Each row comes from the steps of one walk. Every step used is in the known rows, and no mark comes twice. Write the walk behind each row, first mark first.
(in the rows, 128 means zero)
Known rows:
lumuka, gana: [137 138 126 122 131 144 127 155 136 128 119 173 138 152 119  98 121]
funas, lumuka: [158  88 116 116 127 127 105 131  98 115 132 102 140 125 126 144 127]
gana, pidon, kinur, lumuka, sanaf: [129 205 139 145 137 148  78 169 115 121 116 108 121 200 115 131 154]
lumuka, pini, sanaf, pidon, funas: [ 78  59 151 126 128 145  86 107 103 107 156 103 134 134 187 173 131]
kinur, lumuka: [118 114 121 158 134 123 100 129 138 100 142 152 142 144 132 109 141]
pini, sanaf, lumuka: [ 57  98 110 146 127 125 153 123 111  50 103  99 126 141 152 100 136]
sanaf, pidon, funas: [120  72 140 107 137 141  75 118 121 138 147 148 127 106 147 132 124]
kinur, lumuka, gana, pidon: [180 109 130 151 145 136  82 160 137 123 124 195 151 166 127 108 150]
lumuka, sanaf, pidon: [ 84 140 145 107 129 125  80 124 117 118 144 132 130 165 137 167 128]
pidon, kinur: [119 188 131 116 124 153 145 147 121 135 109  91 113 144 132  98 127]
funas, lumuka, sanaf, pifo: [ 70  88 129  99 130 120  97 149  83  88 100  81 145 153 120 154 145]
sanaf, lumuka, gana: [118 103 110 135 135 128 127 149 149  79 119 181 150 156 126  63 126]
pini, sanaf, pifo: [ 28  87 133 116 129 131 168 132  94  80  71  76 123 127 164 129 152]
kinur, lumuka, sanaf: [ 81 163 126 157 134 125  79 145 131  91 140 149 134 185 108 128 140]
gana, pidon, kinur, lumuka, pini, sanaf: [120 146 145 165 130 150 111 143 104 101 127  69 135 183 182 153 165]
gana, pidon: [182 114 138 126 135 125 109 133 116 152 122 125 129 125 130 157 143]
pidon, kinur, lumuka, gana: [120 187 122 141 134 164 116 175 141 106 110 160 135 182 127  50 134]
funas, pidon, kinur, lumuka, pini, sanaf, pifo: [ 53  87 131 136 124 133 120 139 114  86  99  37 154 172 220 111 170]

Write each row's walk:
[162 161 135 144 138 147  99 154 124 131 117 113 128 157 140 111 157]
gana, pidon, kinur, lumuka
[186 102 136 122 146 158  79 167 123 162 117 182 126 133 107 112 130]
lumuka, gana, pidon, funas
[111 122 148 140 128 137  75 118 141 104 175 115 160 171 195 132 149]
sanaf, pidon, kinur, lumuka, pini
[117 100 133  92 128 124  60 126  85 106 146 106 143 162 133 182 129]
funas, lumuka, sanaf, pidon
[190 124 137 120 139 141 107 160 126 151 112 171 138 151 122 126 138]
lumuka, gana, pidon
[119 113 120 113 133 144  56 155  83 116 136 108 121 147  86 147 117]
pidon, funas, lumuka, sanaf
[156 161 111 125 131 152  96 173 146 132 108 143 143 182 149  45 138]
funas, pidon, kinur, lumuka, gana
[210  52 127 114 142 142  60 145  83 150 131 111 131 105 114 158 137]
gana, pidon, funas, lumuka
[119  70 126 156 129 105 111 112 155  81 169 126 166 145 162 125 136]
sanaf, lumuka, pini
[ 69 143 152 115 117 153 131 118 100 105 136  57 130 167 206 159 139]
lumuka, pini, sanaf, pidon, kinur
[222  86 125 107 138 140  88 162  95 139 117 145 150 146 118 141 137]
funas, lumuka, gana, pidon
[ 72 110 109 138 131 141 153 149 119  50  92 145 135 167 143  69 129]
pini, sanaf, lumuka, gana
[169  39 137 134 135 144  71 135  66 121 141  65 139 132 155 199 144]
gana, pidon, funas, lumuka, pini, sanaf
[ 19 113 142 150 127 145 143 142 110  59 102  54 146 172 197 115 168]
pidon, kinur, lumuka, pini, sanaf, pifo
[104 141 135 125 132 146  92 129 128 105 137 124 136 155 169  99 144]
sanaf, pidon, kinur, lumuka
[117  73 118 138 145 154 107 163 105  83  92 154 124 146 131  84 139]
pini, sanaf, lumuka, gana, pidon, funas
[159  13 142 110 132 132  36 109 100 123 189 113 163 118 169 179 127]
sanaf, pidon, funas, lumuka, pini
[116 153 135 120 136 161  92 155 137 105 126 170 145 179 161  70 137]
sanaf, pidon, kinur, lumuka, gana
[ 70  79 137 111 132 153 101 118  91 109 120 111 110 118 163 136 128]
pini, sanaf, pidon, funas
